Each row was made from one walk, in order. Every step used is in the known rows, and no mark comes twice. Write each row's walk.
(in the rows, 128 means zero)
Known rows:
c/d/n/r: [ 78 127 110 126 172 165 115 146 125 115  99 108 127  88 111 101 186 110
 153 169 131 131 184 156 162 144 166 133 136  98 169 111 105 119 126 151
 109 129 162]
q/d/p/r/w: [120  78  72 151 138  97 175  49 144  98 172 133 139 224 161 125 165 149
 144  77 100 110  93 146 119 157 136 136 129  76  99 160 146 127  99 107
 100 112 129]
u/h/d: [164 112 140 132  95 138 169 173 121 176 126 118 120 141  83 103  57 133
  62 150 130 144  90  63 121 108  90  93 151 160 157 156 128 150 106 137
 114 127  59]
p/r/e/d/w: [171 104 113 120 130 140  93 137 113 122 137 158 107 188  95 136 133 107
 160  98 140 143  95 147 137  96 109 172 124  85 110 165 165 148 139 105
 104 170 142]
u/h: [225 133 181 134 124 112 132 151 112 145 136 156  93 125 100 133   9 153
  63 138  78 118 107  71  78 170 115  92 160 170 147 162 126 116 127 123
 100 124  84]
h/u: [121  92 125  67 114 119 143 130 148 165 104 128 120  63  65 104  79 154
  47  99  47 141 115  90 138 117 108 147  61 139 125 160 142 109 147 122
 119 165 122]
e/d: [130 135 121  90  88 147 122 134  82 162  84 113 121 132 121 108  69 121
  86  98 131 149 126 139 141  99 112 122 139 167 136 155 138 133 155 140
 150 185 101]
v/d: [150 141 128 103  88 140 145 135 137 141  99  91 153  93 153 103  97 126
 122 119 157 141 124 116 138 122 133 123 147 131 105 116 123 144 118 113
 134 140 100]
c/d: [153 119 101 101 110 138 112 136 135 175 122 120 149  73 124 102 135  95
  72 128 129 172 166 105 114  87 156 120 142 120 173 136 147 139 164 159
 113 168 100]
v/d/p/r/j: [104 145  94 136 179 109 132  66  87 135 197 118 144 180 143 134 101 152
 162 102 136 110 136 144 159 184 126 156 129 104  83 118 126 148 114  80
 162 128 132]
n/r: [ 82 125 131  96 149 132 132 144 124 115 114 158 120 123 115  95 124 147
 115 139 108 128 162 134 116 149 148 117 113 134 126 174 147 123  87 109
  98 137 157]
j/r/n: [ 81 126 129 113 142  79  82 146 124 118  93 178 125 126 153 144 153 109
 160 137 143 147 179  68 129 130 150 101  90 188 114 121 114 124 126 135
 146 155 139]
w/d/p/r/n: [ 65 132  99 136 165 103 109  88 128 112 101 166 157 119 139 180 180  93
 164 152 162 141 123 131 155 126 139 135 105 155 135  99 110 135 149 131
 196 110 152]
p/r/n/d/w: [141 108 105 162 139 115  96 115 116 103 103 137 136 165 129 118 213 120
 169 118 156 147 141 151 162 154 125 126 123  80 112 145 127 127 110 101
 103 140 138]
p/r/e/d/n: [ 94 134  96 124 149 169  82 130 107 116  91 102  79 132 101 184 114  93
 190 158 143 137 124 140 185 117 123 167 127 118 118  90 103 150 165 129
 162 148 149]
n/d: [116 146 112 133  98 130 110 128 102 144 102  88 115 111 131 101 120 116
 107 128 139 150 177 126 154 137 114 108 132 113 125 157 139 140 134 120
 115 146 120]
j/d: [120 128 125 120 116 115  63 166 136 159 138 132 136 105 147  96 107 110
 112 121 119 133 174 118 111  87 129 106 110 142 147 144 150 154 164 153
 149 164 127]
e/d/q/r: [ 83  72 137  78 114 121 135  87 144 107 132 165 152 131 135  87 122 176
 161 154 154 110 149 172 127 156 117 103 106 138 161 129  99 116  92 146
 111  93  93]
h/d/n: [104 141  87 140 122 163 128 150 123 149  87  64 137 113 101 118 139 112
 127 144 135 142 131  88 164 101 149 136 151 140 143 104  99 142 130 134
 129 151 101]
p/r/w/d/e: [149 106  89 133 144 136 135 130 184 118 160 153 139 153 166 178 146  99
 132  81 109 115 101 146 136 106 115 176 176 113 137 124 130 131 148 107
 114 120 153]
q/d/c: [131 179 114 166 123 166 142 208 108 188 123  56 174 154 160 125 152 104
  82 140 124 110 156 158  79 155 130  83 135 169 116 143 170 138 109 146
 110  98 129]
w/d/h/u: [133 127 178 101 132 148 146 165 160 181 105 131 135  46  86 128  87 132
  48 138  63 100  99 145 136 109  87 140  94 135 152 141 136 112 167 155
 137  97 151]
h/d/p/r: [ 66 134 105 111 142 139 159  85 136 147 141 125 167 151 107 144 123 114
 122 126 126 142 100 118 147 105 146 153  76 113 116 152 147 152 127 109
 178 127 111]
c/d/h: [186 165 197 151 149 158 124 162 139 169 108 129 130  90 141 132 105 109
  78 143 100 112 143 126  99 109 162 110 158 117 161 132 141 133 160 155
 107 119 124]
j/d/q/r: [ 78  64 136  97 128  98  97 107 180 106 164 175 161 110 152  80 144 170
 175 171 145  99 180 159 109 149 129  92  85 126 167 121 108 124 102 155
 111  80 112]
n/r/q: [ 97 104 130  74 133 106 120  80 167  75 112 215 126 145 126  96 145 200
 142 178 123 121 181 133 114 158 152 149 105 115 182 149  99 120 104 103
 117 130 152]
u/h/d/w: [229 106 138 158 115 135 152 172 120 151 146 133 140 175  79  79 111 136
  85 103 121 130  79  86 107 113 109 126 166 114 151 179 146 133 105 117
  67 150  73]
r/n: [124 124 118 133 132  86 100 129 121 117  70 156 119 117 134 140 143 120
 122 125 136 156 144  74 124 126 150 107 135 189 123 117 114 131 129 118
 132 161 126]
r/j/d: [120 126 100 144 145  96  56 151  98 164 191 125 122 152 152  88 103 134
 130 110 123 117 193 132 127 125 108 111 134 135 131 131 141 159 156 138
 142 167 135]
q/r/n/d/e: [102 125 127 188 168 122 112 162 148 122 114 109 104 134 159 150 174  86
 176 117 168 119 153 109 183 139 115 135 141 124 115 101 108 146 131 105
 118 121 138]
r/v: [166 148 186 134  64  98 155 123 122 102 138 140  85 105 121 147 103 162
  99 120 103 144  57  85  73 101 132 107 117 154  69 108 156  95  99 125
 140 130 134]
h/d: [105 119  94 105  81 143 156 156 135 176 111 105 150 133 102  92 111 119
  74 125 144 166 116  77 136  67 122 115 130 153 136 155 146 160 108 125
 121 164  84]
n/r/w: [140  67  92 114 138  95 166 100 133  70 139 168 109 201 145  87 148 176
 126  84  73 116 132 144 108 173 144 123 155  99 121 182 137  95  72 101
  49 131 152]
w/d: [127 141  88  93  89 137 114 148 138 168 128 142 174  73 133 121 125  98
  80 144 145 150 140 140 105  84 114 118 155 171 165 136 148 141 158 153
 140 130 132]
c/d/w: [222 108 109 132 124 132 107 143 132 153 141 137 165 122 114  77 173 105
  94  81 121 153 136 120 100  96 162 143 159  81 163 160 159 124 152 138
  64 186 108]
e/d/w: [204 125 125 122 110 140 114 142  89 143 112 132 144 166 109  85 121 124
 103  61 120 134 106 146 120 107 128 148 156 122 133 175 150 120 144 121
  96 197 105]
p/r/c/d: [112 124  83  85 150 176 147 109 126 170 169 108 165 131 143 160 149 127
  68 162 125 173 173 185  65 149 148 100 120 133 141 120 130 126 123 160
 145 107 137]

Write each row's walk:
[111 157 185 136  97 121 171  77 102  99 148 132  97 137 118 178 112 145
 139 122 121 129  33 141 120 107 122 138  77 123  62 100 149 101 122 130
 209 109 143]
e/d/p/r/v
[ 52 124 101 162 164 101 121  90 128 118 108 136 144 147 148 161 195 102
 172 148 172 136 122 115 156 134 135 119  96 145 107 104 121 151 120 126
 177 116 140]
q/d/p/r/n
[153 189 140 118 128 180 132 194  64 179  87  77 153 158 134 141  89 108
  70 109  97 118 148 185 108 151 129 112 134 185 133 149 148 110 154 141
 147 137 122]
e/d/c
[188 137 160 166 144 157 149 201 152 165 137 110 100 142 105 146  63 101
  91 100 119 121  88  50 145  92 100 146 176 149 152 137 117 157 138 106
 108 148  81]
u/h/d/e
[148  86  91 126 141 101 184  41 144  82 153 137 146 206 163 132 137 155
 157  67  97 113  85 150 135 164 144 157 133  70  93 144 125 111 105  90
 119 114 122]
v/d/p/r/w
[136 144 200 159 102 115 195 100 121 104 170 135  95 144  94 176  98 157
 129 154 121 124  12  99 109 116 106 120  85 120  76  99 141 108  97 132
 192  74 117]
u/h/d/p/r/v
[ 80 150 102 101 150 135 133  80 136 142 150 152 180 113 130 161 130 101
 126 138 126 131 113 159 131 118 141 158  93 122 135 139 150 137 157 124
 188 104 145]
w/d/p/r
[ 61  99 100 157 131  97 121 122 116 123  98 115 119 132 146 107 195 117
 171 175 190 141 171 135 169 166 109  76 111 130 111 114 113 137  95 135
 128  91 130]
q/r/n/d
[122  96 196 123  76  85 165  87 159  65 168 170 104 107 128 127 138 203
 161 163 132 111  74 124  75 141 124  89  93 137  89  85 122  79  60 140
 124  64 127]
d/q/r/v
[125 125 154  72  91 147  85  85 112 103  83 143 130  96 124 113  86 166
 131 107 134 134 168 154 155 125 109 135 142 139 199 133  80 118 156 137
 122 174  87]
e/d/q
[ 92  86 122 127 135  96  86 121 164  85 164 167  78 127 108 136 146 128
 215 188 176 126 164 115 146 137  96 132  95  88 129 124 136 161 116 113
  75  87 147]
n/d/q/r/e
[ 93 136 115 138 178 134  79 168 138  86 127 144  52 122  86 160 144 100
 198 169 136 126 152 100 153 123 136 169 121 104 113 129 137 156 134 102
  91 136 199]
d/n/r/e
[113 139 192 130  91 109 165 133 120  80 138 149  78 111 115 131 136 171
 130 147 112 128  76 121  92 126 128 104 101 132  74 117 152  90  69 125
 132 107 170]
n/r/v
[136  76  85 138 158 113 154  98 128  61 122 137 102 191 141 105 170 168
 157  97  75 101 138 150 132 187 154 137 167  90 126 150 106  88  82 108
  54 128 155]
d/n/r/w
[ 92 179 116 121 195 154 137  98  98 152 195 101 160 181 153 177 115 145
  98 132 104 117 158 203  56 177 145 114  93 152 103 135 128 128 134 136
 191  93 161]
j/d/p/r/c
[134 129 197  98 136 156 151 154 124 181  75 112 105  85  78 120  52 146
  53 111  55  98  93 144 159 118  87 141  83 133 133 152 130 107 165 147
 147 135 126]
e/d/h/u
[182  92 119 138 131 123 111 155 113 126 151 153 111 189  97 100 145 109
 164 100 153 126  94 143 125 102 112 155 130 101 111 164 171 146 126 118
  82 155 135]
q/r/e/d/w
[ 95  84  85 115 145  91 111  85 118 124 214 168 157 153 143  92 135 187
 167 155 158  98 179 168 120 190  99 111 152 136 146 109 106 126  88 124
  95  86 128]
w/d/q/r/j
[117 149 104  88 147 159 128 148 110 183 177 103 161 124 150 133 143 106
  76 144 130 160 208 155  64 134 150  91 119 147 151 129 130 122 144 187
 135 127 133]
j/r/c/d
[ 96 123 140 127 112 113  62  82 124  70  72 130 120  82 141 121 166 153
 177 144 170 144 211 135 188 159 102 113 140 110 193 109  60 119 141 125
 108 141 108]
r/n/d/q
[ 97  71 134  87 125  97 130  83 172  97 149 183 157 114 135  94 129 186
 153 158 131 109 161 138  98 168 145 100 101 137 151 133 109 110  80 127
  87  86 105]
d/q/r
[174 142 129 143 152 157 105 172 164 164 133 114 125  88 137 149 125  68
  97  76 116 144 148  85 139  74 153 168 167 115 162 116 133 148 183 124
 103 182 116]
c/d/e
[119  70  49  92 101 118 147  83 165 116 154 171 167 155 157 140 159 132
 117 130 119 140 110 181 110 122 108 126 153 115 139 141 140 118 118 135
 125  92 147]
p/r/w/d
[169 180 212 141 133 165 134 162  97 163  80 125 109 138 141 138  49 128
  89 120 103  93 110 152 118 121 128 113 155 151 133 151 132 133 152 140
 141 133 123]
e/d/h
[170 199 185 175 107 114 175 108  99 118 138  75 134  94 137 119 108 120
 140  84 153 111  61 105 139 105 136 156 136 116  90  96 133 123 153 124
 177 133 113]
r/v/d/p
[181 168 151 149 131 174 168 224  95 188 119  79 149 165 102 138  81 116
  53 153  97 116 118 125  91 157 113  88 144 180 150 153 141 122 116 139
 121  89  90]
u/h/d/c
[115 186 132 197 162 102 111 106  71 129 101  83 124 117 131 113 157  86
 142  95 159 127 157 107 186 132 136 146 131 117 142 134 121 139 186 125
 156 157 124]
r/n/d/p
[107 150 186 151 115 126 153 135 114  63 124 117  72 100 109 147 154 163
 161 160 115 114  81 126 115 142 141 117 115 126  79  80 120  83  80 132
 139 102 179]
d/n/r/v
[176 160 148 146 138 155 131 170 165 141 116  90 128 102 162 149  94  97
 138  72 140 118 115  93 152 106 133 171 171 128 111 102 115 153 146  86
 126 158 115]
v/d/e
[119 169 159 145 104 144 133 142 126  99 110  66 114  82 147 146 144 123
 200 155 157 113 103 113 156 132 144 130 126 122  81  40  82 111 116 146
 173 109 137]
j/r/v/d/n
[145 183 140 157 149 128 109 130  68 149 132 105  96 140  95 132  79  72
 135  74 140 122 109 102 164  75 119 186 128 128 138 154 157 163 218 129
 159 190 126]
r/e/d/p
[125  89  53 144 134 128 138 113 149 112 135 115 155 131 146 121 184 121
 161 151 129 102 126 167 132 150 142 129 177 123 148  87  94 108 126 158
 106  81 148]
q/r/w/d/n
[142 196 131 152 137 163 122 189  78 164  99  54 146 140 144 135 133 102
  87 134 103 121 188 177 117 182 133  94 128 141 124 152 151 112 137 126
 124 107 136]
n/d/c
[110  71 119 111 137 102  87 124 181  99 173 182  95 110 105 135 155 117
 198 184 171 137 157 102 126 108 119 138 102  91 152 116 140 156 130 134
  74 101 139]
c/d/q/r/e
[106 152 188 149 108 102 143  94 129  98 173 141 102 121 131 172 129 138
 155 135 115 124  55 129 107 101 130 128  62 107  66  91 156 112 130 137
 209  99 156]
j/d/p/r/v
[ 97  89 111  54 118 104 115  34 193  86 120 229 143 158 136 150 125 201
 142 185 113 142 155 128 106 152 155 157  78 115 153 136 104 128 108  91
 155 120 132]
p/r/q
[184 121  95 150 136 132 129 151 171 127 152 138 133 140 163 155 137  92
 117  61 109 115 109 125 129  93 114 172 203 127 151 131 129 132 166 115
  96 145 145]
r/w/d/e
[128 154 133 186 160 131  92 166 132 123  92  99  88 116 154 164 154  76
 154  93 152 132 159  96 193 120 116 149 158 126 126 108 103 149 159  99
 123 157 137]
r/n/d/e
[148 165 153 159  95 150 143 130 123  95  94  53 112  76 140 148 137 134
 177 146 153 118  82 117 153 132 141 131 153 120  86  37  82 113 116 135
 161 116 131]
r/v/d/n
[130 116 171 132  60 113 205 127 151 106 146 106 130 105 155 113 136 159
 166 162 182 118  51 131 112 128 113  91 111 123  48  66 132 118  52 136
 157  60 117]
q/r/v/d
[122 156  82 134 126 157  93 143 128 142 103  95 158  65 125 142 146  94
 132 158 132 128 148 140 142 117 138 142 173 153 164  87  97 128 171 157
 143 129 143]
w/d/n
